Each row comes from the steps of one walk. Every step used is in the known rows, and no mark comes twice. Write the walk behind each row, first mark first.
In the rows, zero is written as 128.
Known rows:
vakez -> fuler -> buse: [ 67 145 149 130 148 130 135 125 118 133 125 152 117 122 105 145 141 106
 121 125 107  90 123 163 112]
buse -> nepi -> feda: [134 128 191 127 122 113 157 131 107 110 110 104 129 104 108  92  93 120
  72 106 156 152 131 116 127]
feda -> nepi: [116 151 136 139  98 163 116 109 124 118 120 108 138 150 131 116 139 128
 104 138 142 166 146 128 147]
nepi -> buse -> tilavem -> feda -> fuler: [ 98 131 156 100  91 156  57 116  87 123 135 136 133 127 127  70 126  88
 122 154 107 198  99  96  95]
feda -> fuler: [129 121 137 121 117 167 117 124  69 138 150 131 131 134 131 112 136 148
 124 115 116 151 131 133 108]
vakez -> fuler -> buse -> tilavem: [ 45 153 129 104 134 150 147 114 103 127  99 139 116 105 109 131 150  72
  96 142 102 110 105 160 103]
nepi -> feda -> fuler -> bofi: [128 139 192 113 143 184  90 127  86 102 127 109 152  83 106 116 186 108
 109 123 144 152 148 121  72]
nepi -> buse: [125 140 158 142 129 101  90 127 137 132 125 147 122  97 115 107  99 118
 154 151 119 127 131 128 137]
bofi -> fuler -> buse -> tilavem -> feda: [ 65 150 114 129 136 170 125 122 169 117  97 105 150 179 130 131 150  90
  87 154 114 188  79 104  96]
vakez -> fuler -> buse -> nepi -> bozamal: [ 84 155 186 130 112 123 172 142  88 141 112 106 123  94  78 129 114  83
  92  62 144 108 158 149 109]
tilavem -> feda -> nepi -> buse -> fuler -> divin: [118 165 202 165 142 156  96  99 150  91 147 148 150 144 166  85 181  89
 145 145 130 205 129  87 112]
tilavem -> feda -> fuler -> divin: [130 127 173 115 150 156  94 125 107 108 150 124 149 159 157 102 180  93
 152 102 123 165 102  95  69]
feda -> fuler -> divin: [131 137 169 123 162 161 133 123  81 123 137 124 139 119 146 108 173 111
 153 104 121 144 120 128  83]
fuler -> buse -> tilavem -> feda -> nepi -> bozamal: [ 70 166 162 108  72 220 106 121 131 103  94  64 164 163  90 105 201  36
  70 116 150 208 130  86 107]
bofi -> fuler -> vakez: [153 130 120 137 185  99 139 133 150 141 116 143 151 115 137 175 101 141
 139 149 111 127 163 139  96]
tilavem -> feda -> fuler -> buse -> nepi -> bozamal: [ 99 133 202 115  83 196 136 141  70 134 138  79 154 169  85  89 157  89
  85  57 148 180 133  90  97]
buse -> tilavem -> feda: [ 99 124 116  93 105 144 101 121 139 108 115 111 139 152 143 106 143  78
 103 139 127 172  88  93 105]
divin -> fuler: [136 123 110 150 136 112 146 127 110 139 123 138 142  97 153 148 103 132
 109 144 141 116 101 152 125]
bozamal -> nepi -> feda: [114 117 159 104 125 120 118 125 130 129 112 152 145 125  98 130 137 125
 112 162 130 177 140 104 109]
fuler -> buse: [ 87 139 151 129 139 167 145 121 136 130 115 124 134 152 101 129 162 107
 119 131 122 112 119 130 134]
vakez -> fuler -> buse -> nepi -> feda: [ 75 142 209 128 139 119 168 128  96 117 105 127 120  96  87 112 101  97
  64 105 140 113 127 150 108]
bofi -> fuler -> buse -> nepi -> feda: [100 153 190 162 157 140 187 130 138 118  88  97 140 132  95 117  98 130
  57 117 145 162 118 123 116]
buse -> nepi -> bozamal: [143 137 164 128  94 122 169 144  96 137 117  81 137 102 103 108 107 106
  98  61 164 147 160 114 124]
bozamal -> nepi -> feda -> fuler: [113 112 171  98 113 161 108 121  73 142 130 158 148 130  99 113 145 143
 106 155 118 201 144 108  87]
bozamal -> nepi -> feda -> fuler -> vakez: [133 101 184  72 151 146 108 124  69 146 129 173 166 112  97 138 147 130
 125 165 104 173 185 111  68]
vakez -> fuler -> bofi: [ 97 160 139 122 146 113 102 123 131 113 123 128 131  75 128 153 149  93
 142 125 131  85 147 160  94]

Which walk is each row?
[103 135 159  89 137 175 106 114  89 102 124 106 149 141 161  88 187  59
 124 116 119 186  82  93  61] => buse -> tilavem -> feda -> fuler -> divin
[112 152 141 108  59 177  91 126 121 102 106  68 157 142 119 104 167  57
  77 113 157 219 139  83 100] => buse -> tilavem -> feda -> nepi -> bozamal
[103 174 179 158 108 182  61  95 160  91 145 131 160 140 147  99 188  98
 126 157 145 197 151  87 122] => tilavem -> feda -> nepi -> buse -> fuler -> bofi
[ 69 127 144  76  74 157  50 102  92 144 130 158 153 155 125  77 132  91
 135 184  93 230 107  80  95] => bozamal -> nepi -> buse -> tilavem -> feda -> fuler
[ 73 123 195 100 125 201 123 117  80 144 120 149 154 150  72 116 182 126
 100 156 110 188 137 109  94] => bozamal -> nepi -> feda -> fuler -> buse
[123 110 144 111 105 165  80 130  93 126 163 135 141 173 141 105 144 131
 124 116 120 176 115 101  97] => tilavem -> feda -> fuler
[103 153 184 131 106 159 179 137 104 138 104  75 144 123  74 112 141  87
  89  67 155 131 152 115 132] => fuler -> buse -> nepi -> bozamal
[ 91 157 158 131 135 154 104  95 144 137 133 177 153  99 124 127 177 118
 161 176 117 171 162 104 120] => bozamal -> nepi -> buse -> fuler -> bofi
[140 154 153 142  84 162 118 132 113 121 116  85 148 117 104 125 151 107
 105 102 157 177 176 119 123] => feda -> nepi -> bozamal
[ 89 148 122 106  74 180  88 103 136  96 110  90 151 174 147  94 154  78
  79 151 138 209 105  94 126] => buse -> tilavem -> feda -> nepi
[154 111 215  96 150 142 143 129  45 128 126 126 153  94 105 101 111 120
  83 110 135 148 171 121  88] => buse -> nepi -> feda -> fuler -> vakez
[113 142 138 131  86 161  80 114 152 102 135 105 148 191 142 106 142 113
 105 137 144 189 125 100 134] => tilavem -> feda -> nepi
[ 98 136 146 119 111 104  88 114 144 154 121 171 138 124 106 114 108 125
 166 180 105 161 140 112 135] => bozamal -> nepi -> buse
[124 150 119 145 146 133 125 117 131 121 110 111 160  76 148 156 150 102
 123 145 159  97 117 150 109] => divin -> fuler -> bofi
[ 76 134 188  97 131 222 137 117  58 116 102 113 140 109  83  93 185  83
  62 142 119 175 105 120  83] => nepi -> feda -> fuler -> buse -> tilavem
[101 118 127  87  94 187  92 118  82 120 136 117 140 157 145  91 155  95
  98 129 114 197  91  97  89] => buse -> tilavem -> feda -> fuler
[ 79 143 178 122 106 202 172 112  61 146 133 105 137 162 105  86 132 130
  86  98 128 146 120 131 132] => feda -> fuler -> buse -> nepi
[ 75 144 128  94 100 122  98 102 129 145  95 154 139 108 111 101 115  88
 141 198 103 183 120 109 127] => bozamal -> nepi -> buse -> tilavem
[ 49 131 177  74 115 219 130 104  64 137  98 136 156 135  77 101 190  88
  73 171 106 209 117 104  81] => bozamal -> nepi -> feda -> fuler -> buse -> tilavem
[118 121 169  75 130 145  54 118  83 127 132 152 157 109 125  95 128  69
 139 167  96 167 139  98  75] => nepi -> buse -> tilavem -> feda -> fuler -> vakez
[138 161 139 164 195 106 152 129 165 118 107 115 140 121 158 147 136 120
 152 118 126 145 116 134  88] => bofi -> fuler -> divin
[ 55 155 127 131  90 205 124  95 128 107  94  94 169 166 146 118 163  63
  52 173 146 182  72 123 123] => divin -> fuler -> buse -> tilavem -> feda -> nepi
[122 174 199 175 158 158 129  96 125 105 134 148 137 105 154  93 174 105
 143 144 128 180 148 117 126] => feda -> nepi -> buse -> fuler -> divin
[ 70 145 114 129 133 173 172 107 103 133  89 121 147 104 131 135 148  77
  74 164 129 122  72 149 120] => divin -> fuler -> buse -> tilavem
[153 109 123 126 170  98 143 126 112 142 119 156 159  80 151 171 111 116
 126 160 131  89 141 157 105] => divin -> fuler -> vakez
[135 154 191 163 188 124 145 114 126 114 140 168 127  85 148 103 164 104
 167 133 116 144 131 115 106] => nepi -> buse -> fuler -> divin
[144 101 158  85 140 150  80 131  91 131 160 147 161 155 137 132 148 114
 141 130 108 149 155 103  79] => tilavem -> feda -> fuler -> vakez
[137 140 160 151 186 149 179 114 116 113 143 151 130 112 166 125 191 114
 140 110 125 143 124 116 101] => buse -> fuler -> divin
[114 148 158 132 177  82 133 127 121 113 120 149 119  82 148 139 142  90
 160 107 121  93 123 158  79] => vakez -> fuler -> divin
